Each row was made from one walk, in order. Every step used is in the known rows, and no mark comes twice. Write each row's walk.
Known rows
pavi nosifu duvu gofe: [ 1.31  1.09  0.17 -3.28  1.70  0.84 -0.10 -2.21 -2.55 -1.97 -0.64  2.70
  1.81 -2.46 -2.53  1.60  3.19 -0.15  0.05  0.67  1.00 -0.30]
pavi nosifu duvu: [ 1.29  0.74  0.82 -1.09  1.82 -0.14  0.89 -1.20 -1.00 -1.73 -0.47  1.96
  1.82 -2.81 -1.88  0.18  1.67  0.16 -0.17  0.50  0.31 -0.89]
gofe lepozir: [ 0.95 -0.84  2.15  0.74  1.04 -0.43  0.21 -0.12 -0.13  1.47  0.96  2.77
 -0.02 -0.81 -0.62  1.34  0.77  0.75 -0.52  0.02 -0.10  0.84]
pavi nosifu gofe: [ 0.18  0.30  0.73 -0.72  1.48 -1.20  0.67 -1.68  0.08 -1.00  0.53  2.56
  1.06 -2.77 -2.63  0.88  0.99  0.20 -1.05  1.06  0.28  0.13]
pavi nosifu duvu gofe rezis mabok: [ 2.03 -0.56  0.25 -3.61  1.12  2.94  0.60 -2.50 -4.78 -2.40 -1.42  1.50
  1.72 -2.33 -1.47  3.46  5.50 -1.47  1.04 -1.50  1.23 -0.20]
rezis duvu gofe lepozir: [ 1.82  0.48  1.45 -2.92  1.70  2.11 -1.23 -2.52 -1.54  1.07  2.05  3.60
 -0.57 -0.62 -1.03  1.97  3.45  0.18 -0.45  0.61 -0.47  1.28]
mabok nosifu duvu gofe: [ 1.42  0.94  1.20 -1.67  0.01  2.49 -0.63 -1.13 -2.15 -0.77 -0.52  3.26
  1.44 -1.96 -0.22  1.93  2.41 -0.91  0.87  1.92  0.90  1.78]
nosifu gofe: [ 0.28 -0.42  1.35 -0.82  0.75 -1.02 -0.24 -1.02 -0.27 -0.51  0.63  2.29
 -0.22 -1.77 -1.15  1.49  0.71  0.82 -0.21  1.48  0.63  0.80]
pavi nosifu gofe lepozir: [ 0.58  0.49  2.00 -0.74  2.07 -1.44  0.73 -2.06  0.60  0.70  1.70  3.83
  0.26 -2.42 -2.72  1.62  1.80 -0.02 -1.68  0.68  0.60  0.76]
gofe rezis duvu mabok nosifu: [ 3.02 -2.30  0.52  0.27  0.82  3.18  0.63 -1.08 -2.11 -0.38  0.49  2.10
  2.04 -0.83  0.52  1.57  3.39 -2.11  1.80  0.02 -1.80  2.13]
rezis mabok nosifu gofe lepozir: [ 0.98  0.35  3.80  1.38 -0.13  1.29  1.00 -1.01 -0.15  1.64  1.78  3.80
 -1.00 -1.65  0.07  2.90  2.04 -1.18  0.19  0.76  0.07  3.06]
nosifu duvu gofe rezis mabok: [ 2.24 -1.38  0.98 -3.60  0.29  3.16 -0.31 -1.93 -5.06 -1.97 -1.23  1.34
  0.47 -1.21 -0.22  4.19  5.30 -0.81  1.81 -0.85  1.65  0.37]
rezis mabok: [ 0.88 -1.04  1.88  1.12 -0.30  1.03  0.82  0.27 -1.80 -0.41 -0.48  1.01
 -0.23 -0.93  0.06  1.55  1.19  0.28  1.21 -0.81 -0.69 -0.05]
gofe rezis nosifu duvu mabok lepozir: [ 2.03 -3.03  2.52  0.76  0.29  0.66  0.71 -1.78 -2.66 -1.99 -1.01  3.56
  3.14 -2.25 -1.18  1.86  3.92 -1.80  2.69 -1.57 -0.60  0.71]
rezis duvu gofe: [ 1.51  0.16  0.28 -2.98  1.09  2.42 -1.44 -2.12 -2.03 -0.58  0.79  2.45
  0.18 -0.97 -0.76  1.18  2.40  0.52  0.28  0.79 -0.94  0.66]
rezis nosifu: [ 0.15 -0.86  2.31  2.09 -0.27 -0.48 -0.24 -0.21 -0.13 -0.57 -0.54  1.44
  1.37 -1.65 -1.49 -0.20 -0.20  0.06  0.28 -1.05 -1.88  0.79]
gofe rezis: [ 1.09 -2.85  0.41 -0.42  0.79  0.99  0.01  0.00 -1.78 -0.20 -0.92  1.02
  1.59 -1.37 -0.04  1.96  1.26  0.00  0.45 -0.69 -0.05  0.18]
pavi nosifu: [ 0.47 -0.41  0.43  0.53  1.23 -0.25  1.01 -0.23 -0.21 -0.49 -0.40  1.85
  1.96 -2.26 -1.85  0.11  0.39  0.20 -0.45 -0.24 -0.87 -0.79]
gofe rezis mabok: [ 1.47 -2.79  1.09  0.23  0.18  2.07  0.74 -0.07 -2.94 -0.53 -1.01  0.43
  0.71 -1.13  0.51  2.72  2.28 -0.33  1.42 -1.82 -0.43  0.03]
duvu mabok gofe: [ 0.71 -3.37  1.38  1.18 -0.72 -0.55  0.82 -0.43 -2.76 -1.00  0.41  2.61
  1.95  0.20 -1.11  0.15  2.60 -0.75  2.10  0.24  0.69  1.53]
gofe rezis nosifu: [ 0.55 -2.49  1.67  1.03  0.09  0.62 -0.30 -0.66 -1.18 -0.87 -1.15  0.99
  2.14 -1.85 -0.93  1.11  0.95 -0.63  0.35 -2.22 -1.59  0.83]
rezis duvu mabok: [ 2.59 -1.48  0.53 -0.41  1.37  0.75  0.37 -1.27 -1.71 -0.83  1.04  1.70
  0.14 -0.29 -0.78  0.48  2.72  0.13  1.60  0.38 -1.85  0.54]
nosifu duvu gofe rezis mabok lepozir: [ 2.02 -1.51  1.48 -2.61  0.06  3.60 -0.11 -2.17 -4.62 -1.43 -1.04  3.58
  1.71 -2.09  0.17  4.19  5.10 -1.21  2.41 -0.81  1.44  0.00]

Write each row's walk
[-0.16 -2.07  2.41  1.12 -1.35  1.23  0.70 -0.30 -2.81 -0.65 -0.04  1.81
  1.12 -0.54 -0.12  0.29  1.96 -0.73  1.72 -0.43  0.44  1.02]  rezis mabok gofe
[ 1.59 -1.12  0.92 -3.27  1.92  1.62 -0.86 -2.98 -1.30 -0.87  1.21  1.90
  0.19 -1.85 -0.73  1.88  2.86  0.10 -0.03  1.07 -0.17  0.84]  nosifu gofe rezis duvu
[ 1.61 -3.05  0.70 -1.45  0.98  0.34  1.66 -2.13 -4.21 -2.83 -0.54  2.51
  3.85 -1.49 -1.98  0.73  5.46 -2.26  1.73 -0.39  2.06  0.71]  pavi nosifu duvu mabok gofe rezis
[ 0.86 -1.30  0.18 -1.79  1.95 -0.12  0.48 -2.05 -1.01 -1.19 -0.02  2.19
  1.99 -2.95 -2.15  2.12  2.18 -0.51 -0.83  0.00  0.62  0.13]  pavi nosifu gofe rezis
[-0.16 -0.23  2.67  0.50  0.12 -1.39 -0.65 -1.63  0.03 -1.01  0.31  2.21
  0.35 -2.45 -2.12  0.65  0.53 -0.01 -0.11 -0.01 -0.90  1.48]  rezis nosifu gofe
[ 1.71  0.56  1.74 -3.15  1.33  0.86 -0.82 -1.85 -2.32  0.03  0.69  3.58
 -0.13 -1.09 -1.25  2.93  3.81  0.33 -0.10  0.78  1.71  1.28]  nosifu duvu gofe lepozir
[ 2.03  1.12  3.17 -1.01 -0.17  3.30  0.28 -1.48 -2.68  0.49  0.55  3.71
 -0.26 -1.23  0.25  3.48  4.21 -1.63  1.11  0.37  0.99  2.42]  rezis mabok nosifu duvu gofe lepozir
[ 1.30 -2.60  0.89 -0.73 -0.34  3.41  0.20 -1.41 -4.05 -0.39 -0.87  3.57
  1.74 -1.56  0.18  3.97  3.56 -1.11  1.97 -1.50  0.13  0.12]  duvu gofe rezis mabok lepozir
[ 1.85 -0.80  2.64  1.43  0.65 -0.52  1.04 -1.04 -0.16  1.33  2.00  4.49
 -0.09 -1.00 -0.77  2.75  2.70 -1.34  0.32  1.38  0.48  3.54]  duvu mabok nosifu gofe lepozir
[ 2.08 -1.08  2.22 -0.04 -0.16  3.74  0.95 -0.59 -2.82 -1.01 -1.22  1.38
  1.51 -2.16  1.42  2.62  3.22 -1.91  1.95 -0.22  0.39  1.30]  gofe rezis mabok nosifu duvu
[ 0.61 -0.24  2.54 -0.71  1.48 -1.22 -0.15 -1.55  0.25  1.03  1.92  3.46
 -1.01 -1.52 -1.37  2.28  1.56  0.85 -0.97  1.28  0.84  1.64]  nosifu gofe lepozir
[ 1.04 -1.80  4.41  0.95 -0.30 -1.03  0.49 -2.09 -2.41 -0.94  0.86  3.86
  1.51 -0.62 -2.08  0.04  4.70 -1.77  1.76 -0.71  0.86  2.74]  rezis nosifu duvu mabok gofe lepozir
[ 1.93 -1.82  0.39 -1.98  1.69  2.39 -0.61 -1.48 -1.69 -0.53  0.25  1.28
  1.21 -1.43  0.15  1.08  2.08  0.03  0.41 -0.13 -1.31  0.06]  gofe rezis duvu
[ 0.90 -2.38  2.20 -0.38  0.02  1.58  0.61 -1.81 -2.11 -0.49  0.16  3.52
  0.85 -2.56  0.01  3.37  2.88 -0.81  1.53 -0.40  0.50  0.33]  nosifu gofe rezis mabok lepozir
[ 0.98 -0.42  1.35 -1.27  0.86  0.50 -0.80 -0.96 -1.55  1.23  0.93  3.52
  0.01 -0.52 -1.27  2.79  2.44  0.48 -0.49  0.06  0.71  1.34]  duvu gofe lepozir
[ 0.91 -0.53  2.18  2.72 -1.04  2.56  1.14  0.63 -1.11  0.34 -0.52  1.84
  0.81 -1.44  0.97  1.37  0.52 -1.19  1.36 -0.17 -1.29  1.45]  rezis mabok nosifu
[ 1.37 -2.34  1.95 -0.58 -0.21 -0.45  0.66 -1.22 -3.56 -2.38  0.18  2.57
  1.95 -0.30 -1.14  0.28  3.98 -0.99  2.54  1.21  1.88  1.23]  nosifu duvu mabok gofe
[ 1.28 -2.34 -0.52 -2.33  0.62  1.78 -0.92 -0.95 -3.33 -0.59 -1.04  1.78
  1.55 -0.98 -0.69  3.19  2.67 -0.09  0.32 -0.68  0.60  0.70]  duvu gofe rezis
[ 1.41 -0.24  0.36 -3.38  2.82  1.27 -0.05 -3.55 -1.08 -1.33  1.02  2.36
  1.50 -3.06 -1.91  1.29  3.12 -0.57 -0.58  0.53 -0.61  0.34]  pavi nosifu gofe rezis duvu
[ 0.79 -1.60  1.46 -0.29  0.79  1.39  1.64 -2.38 -1.80 -0.79 -0.15  3.86
  2.07 -3.57 -1.33  2.86  2.96 -1.63  0.85 -0.78  0.15 -0.32]  pavi nosifu gofe rezis mabok lepozir
[ 0.73  0.21  2.72  0.11  0.18 -0.17 -0.32 -1.09 -0.80 -1.69 -0.95  1.63
  1.01 -2.34 -1.49 -0.14  1.28  0.07  0.66 -0.43 -0.71  0.61]  rezis nosifu duvu
[ 1.01 -1.40  0.97 -1.26  1.05  0.88  1.27 -2.23 -2.22 -1.41 -0.29  1.51
  0.96 -2.75 -1.62  2.81  3.24 -0.97  0.18 -1.17  0.39  0.24]  pavi nosifu gofe rezis mabok
[ 1.63 -1.97  3.11 -0.45  0.36 -0.72  0.84 -1.52 -2.90 -0.46  1.37  3.87
  1.10  0.00 -1.29  0.94  4.81 -1.00  1.63  0.88  2.34  2.03]  nosifu duvu mabok gofe lepozir
[ 1.21 -1.42  2.25 -0.71  0.58  0.79 -0.40 -1.45 -1.99 -2.00 -1.38  1.05
  1.94 -2.34 -1.02  1.10  2.38 -0.66  0.91 -1.38 -0.38  0.54]  gofe rezis nosifu duvu
[ 2.36 -2.67  1.90 -0.15  0.60  0.14  0.50 -1.41 -3.09 -2.59 -1.16  1.26
  1.96 -1.41 -1.53  1.68  3.99 -1.27  2.05 -1.90 -0.35  1.13]  gofe rezis nosifu duvu mabok
[ 1.53  0.50  2.78  0.81 -0.60  2.61  1.13 -0.25 -1.69 -0.75 -0.54  1.96
  0.66 -1.95  1.00  1.47  1.91 -1.13  1.88  0.64 -0.01  1.17]  rezis mabok nosifu duvu
[ 1.20  0.71  2.02  0.33  0.26  1.60  0.32 -0.19 -0.60 -0.47 -0.44  2.40
  1.50 -2.05  0.40  0.65  0.90 -0.53  0.79  1.68  0.11  1.17]  mabok nosifu duvu
[ 3.06 -3.09  0.02 -1.32  1.66  1.78  0.32 -1.58 -2.74 -1.12  0.31  1.24
  1.21 -0.41 -0.32  1.73  3.90 -0.43  1.56 -0.59 -1.23  0.64]  gofe rezis duvu mabok
[ 0.72 -1.50  2.39  2.11 -0.51  1.49  1.13 -0.11 -1.24  0.11 -0.20  3.20
  1.02 -1.74  0.28  1.52  0.83 -0.15  1.77 -0.69 -0.91 -0.51]  rezis mabok lepozir
[ 1.14 -2.18  1.60 -1.36  0.30  1.13  0.42 -1.43 -2.56 -0.94 -0.15  1.13
 -0.21 -1.69 -0.23  3.48  2.91 -0.40  0.88 -0.63  0.73  0.84]  nosifu gofe rezis mabok
[ 1.45 -1.81  0.74 -0.22 -0.98  4.34  0.14 -0.53 -3.65 -0.08 -1.11  2.07
  1.55 -1.26  0.68  3.76  3.26 -2.20  1.58 -1.18 -0.17  2.19]  duvu gofe rezis mabok nosifu
[ 2.17  0.04  1.55 -0.18  0.81  1.32  0.31 -2.10 -0.62 -0.61  1.83  3.33
  0.15 -1.42 -0.52  1.10  2.84 -1.23  1.36  2.22 -1.22  2.83]  rezis duvu mabok nosifu gofe
